Known rows, with every way that one mark hangs from another:
J_389(J_138): .06 .03 -.15 -.08 -.10 .06 -.07 -.18 .06 -.24 .12 -.13 -.01 .14 .00 -.31
 -.14 .12 .02 -.05 .36 .10 .12 .29
J_393(J_389(J_87 J_138 J_651) J_494(J_15(J_761(J_282)))): .17 .18 -.14 .20 -.26 -.08 .12 -.02 .19 -.35 -.17 -.03 .14 .03 -.09 .20
 .02 -.19 .02 -.52 -.03 -.02 .19 -.07
J_87(J_389(J_138)): .08 .00 -.03 -.27 -.10 -.03 -.02 -.09 .19 -.28 -.04 -.17 -.15 .18 .02
 -.21 -.16 .11 .02 -.04 .24 -.05 .04 .27
J_15(J_494): .03 .09 -.28 -.09 .03 -.07 -.22 .06 -.07 -.05 -.01 -.39 .29 .05 .12 -.12
 -.25 .05 -.07 .01 .18 .08 .24 .25
J_393(J_389(J_87 J_138 J_651) J_494(J_15(J_761))): .16 .19 -.12 .16 -.25 -.04 .04 -.03 .12 -.36 -.19 -.05 .19 .05 -.04 .18
 .03 -.20 .04 -.60 -.03 -.10 .22 -.09
J_87(J_389(J_138 J_651)): .05 .02 -.16 -.23 -.14 -.03 .07 -.04 .35 -.21 -.19 -.09 -.23 .13 -.03
 -.33 -.05 .10 .03 -.15 .15 -.08 .07 .22
J_494(J_15(J_761(J_282)) J_393(J_389(J_87 J_138 J_651))): .13 .04 -.16 .04 -.27 .01 .09 -.11 .03 -.35 .21 .29 -.11 -.01 .02 .39
 .12 -.06 .08 -.04 -.04 -.03 .20 -.04
J_761(J_15): .15 -.08 -.14 .10 -.18 -.04 -.21 -.09 -.05 .36 .00 .24 -.12 .14 .01 -.30
 -.13 .05 -.09 -.09 .11 .17 .04 .13
J_393(J_15(J_494) J_389(J_87 J_138)): .16 .03 -.11 .20 .00 .04 -.27 -.07 -.32 -.39 -.06 -.15 .17 .12 .21 -.14
 -.20 .05 -.09 -.50 .12 -.16 .07 .10
J_282(J_761): .03 -.11 -.15 -.03 -.04 -.02 -.07 -.23 -.17 .23 -.01 -.18 .09 .05 -.11
 -.01 -.12 .08 -.06 -.13 .16 .19 .16 .02
J_393(J_15(J_761) J_389(J_651(J_138)) J_494): .12 -.08 -.12 .22 -.09 -.10 .01 -.13 -.21 -.04 -.23 -.19 -.02 -.03 .20
 -.06 -.10 -.23 -.09 -.48 .00 .06 -.03 -.30
J_651(J_389(J_138)): .06 .10 -.03 -.19 -.10 .01 -.26 .02 -.02 -.33 -.05 -.66 -.03 .17 .15
 -.21 -.28 -.04 -.09 -.08 .32 -.12 .12 .13
J_138(J_389(J_651)): -.02 .08 -.19 -.11 -.01 -.06 .09 .22 .14 -.13 -.33 .02 .04 -.01 -.02
 -.34 -.19 .12 -.01 -.50 .12 -.09 .14 .02
J_138(J_389(J_87 J_651)): -.01 .13 -.20 -.05 -.10 -.02 .06 .34 .13 -.34 -.38 .41 .11 .05 -.05 -.18
 -.13 .14 .04 -.66 .05 -.18 .17 .07
J_15(J_761): .08 -.08 -.13 .03 -.08 -.07 -.01 -.24 .04 .10 .03 .17 .00 .08 .08 -.06
 -.12 .04 .00 -.10 .21 .13 .13 .05
J_761(J_15(J_393(J_389(J_138) J_494)) J_282): .18 -.01 -.10 .14 -.10 -.12 .06 -.06 .21 .06 -.01 -.05 -.24 .06 .03 -.22
 -.10 -.03 -.15 .35 .07 .45 -.16 .15
J_15(J_393(J_389(J_87 J_651(J_138))) J_494 J_761): .04 .03 -.28 -.03 .20 -.01 .00 -.02 .09 -.35 -.16 -.31 .00 .04 .38 -.04
 .07 -.03 .01 .10 .01 .01 .03 .07
J_389(J_87 J_651): .01 .14 -.37 .06 -.32 .02 .01 .25 .21 -.17 -.26 .59 .10 .12 -.09 -.17
 .06 .04 .05 -.56 .04 -.04 .23 .15
J_393(J_15(J_761) J_389(J_87 J_138 J_651) J_494): .17 .04 -.09 .30 -.21 -.04 -.06 -.16 -.10 -.33 -.29 .26 .11 .06 .11 .04
 -.03 -.15 -.05 -.62 -.04 -.04 .06 -.16
J_393(J_15(J_494 J_761) J_389(J_138 J_651)): .16 -.10 -.19 .27 .07 -.03 -.11 -.33 -.12 -.03 -.15 -.27 -.06 -.01 .21
 -.31 -.10 .03 -.11 -.40 .06 -.11 .05 -.08
J_761(J_15(J_494(J_393(J_389(J_138 J_651)))) J_282): .18 -.07 -.32 .18 -.09 -.12 -.07 -.04 .16 .09 .02 .01 -.17 .01 -.04 -.15
 -.14 .08 -.13 .35 .00 .31 .02 .17
J_15(J_761(J_282)): .10 -.10 -.15 .14 -.10 -.14 .15 -.21 .17 .12 .07 .20 -.09 .03 -.01 -.01
 -.16 .08 -.04 .07 .20 .28 .07 .09
J_72(J_87(J_389(J_138 J_651))): .07 -.01 -.08 -.12 -.27 -.02 -.05 .15 .20 .02 -.16 .26 -.12 .13 -.10
 -.26 -.13 .12 -.02 -.18 .11 .05 .17 .32

Rows:
.11 -.17 -.18 .05 .03 -.04 -.25 -.26 -.25 .30 -.04 -.22 .06 .04 -.04 .06
 -.10 .05 -.10 .04 -.01 .18 .11 -.04 -> J_282(J_761(J_15(J_494(J_393(J_389)))))
.01 .05 -.38 -.20 .08 -.03 -.18 .13 -.09 -.37 .01 -.55 .23 .01 .20 .00
 -.16 -.05 .00 .10 .10 .06 .17 .08 -> J_15(J_494(J_393(J_389(J_651(J_138)))))
.11 -.16 -.06 .23 -.17 -.08 -.02 -.25 -.22 .23 .08 .41 -.17 .03 .13 -.09
 -.17 .09 -.14 -.08 .14 .17 .01 .05 -> J_393(J_15(J_761(J_282)))
.10 -.11 -.11 .15 -.05 -.05 -.23 -.23 -.37 .18 .03 .16 .03 .04 .25 -.06
 -.19 .08 -.14 -.07 .09 .03 .12 .08 -> J_393(J_15(J_494 J_761))
.13 .19 -.03 -.03 -.15 -.13 -.05 .06 -.08 -.10 -.06 -.59 .33 .01 .04 .14
 -.20 -.29 -.06 -.46 .09 .07 .18 -.11 -> J_393(J_389 J_494(J_15))
.15 -.07 -.27 .14 -.12 -.14 -.12 .00 .05 .19 .10 .16 -.11 .03 -.01 -.03
 -.19 .08 -.15 .46 .01 .37 .03 .21 -> J_761(J_15(J_494(J_393)) J_282)
.18 .02 -.11 .17 -.14 -.10 .05 .00 .20 -.03 -.03 .14 -.21 .10 .02 -.14
 -.07 -.02 -.13 .26 .04 .40 -.14 .18 -> J_761(J_15(J_393(J_389(J_87 J_138) J_494)) J_282)
.08 -.07 -.12 -.09 -.08 -.02 -.17 -.13 -.28 -.26 .11 .07 .08 .04 .26 .13
 -.12 -.09 -.04 -.05 .08 .10 .03 -.13 -> J_494(J_393(J_15(J_761) J_389))
.08 .04 .00 -.07 -.17 .01 .04 -.18 -.10 .14 .22 .10 -.17 .04 .20 .08 .08
 -.02 -.02 .08 .10 .02 .15 .13 -> J_494(J_15(J_393 J_761))
.10 .02 -.08 .08 -.13 -.01 .22 -.08 .03 -.03 .15 .05 -.31 .01 .14 .09
 .13 -.04 .02 -.03 .05 .02 .06 .05 -> J_494(J_15(J_393(J_389(J_87 J_651(J_138))) J_761(J_282)))
.14 .05 -.14 .05 -.15 .00 -.13 -.01 .09 -.02 -.16 .13 -.10 .14 .12 -.25
 .04 -.08 -.07 -.04 .00 .18 -.05 .10 -> J_761(J_15(J_393(J_389(J_87 J_138 J_651) J_494)))
.08 -.16 -.22 .09 .06 .03 -.13 -.17 -.18 .21 -.12 -.15 -.13 .07 .02 -.06
 .05 .07 -.07 .02 -.04 .12 .03 .02 -> J_282(J_761(J_15(J_393(J_389(J_87 J_651(J_138))) J_494)))
.04 .13 -.35 .07 -.29 .12 .02 .05 .26 -.43 -.16 .53 -.03 .16 -.12 -.27
 .10 .14 .10 -.44 .14 -.08 .20 .28 -> J_389(J_87 J_138 J_651)
.10 -.17 -.09 .04 .02 -.01 -.12 -.29 -.16 .36 -.06 -.16 -.11 .08 .00
 -.11 -.02 .04 -.10 .01 .04 .22 .00 -.03 -> J_282(J_761(J_15(J_393(J_389))))
.09 .09 -.15 .06 -.05 -.09 .26 -.10 .38 -.43 -.16 .04 -.07 .03 .15 .05
 .07 -.11 -.01 .15 .04 .29 -.06 .04 -> J_15(J_393(J_389(J_87 J_138 J_651) J_494) J_761(J_282))
.12 .06 -.15 -.03 -.26 .06 -.02 -.13 -.06 -.36 .18 .27 -.04 .03 .09 .37
 .15 -.08 .11 -.16 -.03 -.14 .23 -.07 -> J_494(J_15(J_761) J_393(J_389(J_87 J_138 J_651)))
.15 .13 .00 .04 -.13 -.15 -.02 -.06 -.06 -.06 -.06 -.47 .28 .01 .07 .22
 -.17 -.28 -.05 -.42 .06 .06 .18 -.17 -> J_393(J_389 J_494(J_15(J_761)))
.14 .06 .00 .07 -.14 -.01 .15 -.17 .03 -.08 .20 .05 -.21 .04 .13 .13 .07
 -.01 .00 .02 .10 .03 .08 .12 -> J_494(J_15(J_393(J_389(J_87 J_138)) J_761(J_282)))
.17 .00 -.26 .20 -.02 -.08 .00 .02 .24 .03 -.07 -.01 -.24 .05 .06 -.27
 -.04 .08 -.14 .32 -.01 .28 -.08 .24 -> J_761(J_15(J_393(J_389(J_87 J_138 J_651)) J_494) J_282)
.18 -.07 -.26 .15 -.07 -.15 -.11 .00 .06 .14 .06 -.01 -.09 .02 .00 -.05
 -.21 .05 -.15 .35 .01 .34 .01 .15 -> J_761(J_15(J_494(J_393(J_389))) J_282)
.11 -.18 -.17 .10 -.01 -.04 -.23 -.28 -.24 .46 -.05 -.11 .01 .06 -.08
 -.02 -.11 .10 -.12 .03 .02 .18 .14 .05 -> J_282(J_761(J_15(J_494)))
.18 -.04 -.32 .21 -.13 -.10 -.08 .02 .15 -.01 .00 .20 -.14 .04 -.06 -.07
 -.11 .09 -.10 .27 -.03 .26 .03 .19 -> J_761(J_15(J_494(J_393(J_389(J_87 J_138 J_651)))) J_282)
.09 -.09 -.15 .08 -.08 -.01 -.10 -.18 -.09 .26 -.20 .04 -.03 .08 -.05
 -.01 .05 -.02 -.09 -.10 -.07 .20 .04 -.05 -> J_282(J_761(J_15(J_393(J_389(J_87 J_651) J_494))))
.18 .03 .00 .32 -.19 -.15 -.04 -.05 -.21 -.23 -.18 .24 .21 .05 .12 .27
 -.20 -.18 -.12 -.48 -.03 .13 .01 -.17 -> J_393(J_15(J_761(J_282)) J_389(J_87) J_494)
.02 .23 -.18 -.17 -.07 .02 .04 .13 .20 -.54 -.20 -.25 .14 .10 .19 -.15
 .05 -.16 .00 -.10 .10 .15 .01 .11 -> J_15(J_393(J_389(J_87 J_138 J_651) J_494))
-.01 .05 -.40 .05 -.25 .08 .08 .26 .09 -.31 -.15 .45 -.11 .13 -.03 -.19
 .10 .06 .12 -.47 .10 -.06 .13 .15 -> J_389(J_87 J_651(J_138))
.18 -.08 -.24 .24 -.10 -.16 -.08 -.02 .09 .35 .03 .08 -.14 .04 -.06 -.19
 -.23 .12 -.17 .29 .05 .34 .03 .24 -> J_761(J_15(J_494) J_282)
.12 .08 -.15 .08 -.13 -.11 .11 -.01 .02 -.07 -.13 -.49 .06 -.04 .05 .08
 -.03 -.28 .01 -.46 .02 .01 .14 -.22 -> J_393(J_389(J_651(J_138)) J_494(J_15(J_761)))
.06 -.02 -.21 -.01 -.18 .01 -.13 -.01 -.17 -.35 -.03 .40 .07 .05 .20 .15
 .00 -.08 .00 -.25 -.03 .01 .08 -.14 -> J_494(J_393(J_15(J_761) J_389(J_87 J_651)))
.04 -.09 -.15 -.08 -.20 -.02 -.11 -.11 -.24 -.17 .20 .42 -.03 .03 .19
 .18 -.10 .00 -.05 .24 .09 .22 .06 .03 -> J_494(J_393(J_15(J_761(J_282))))
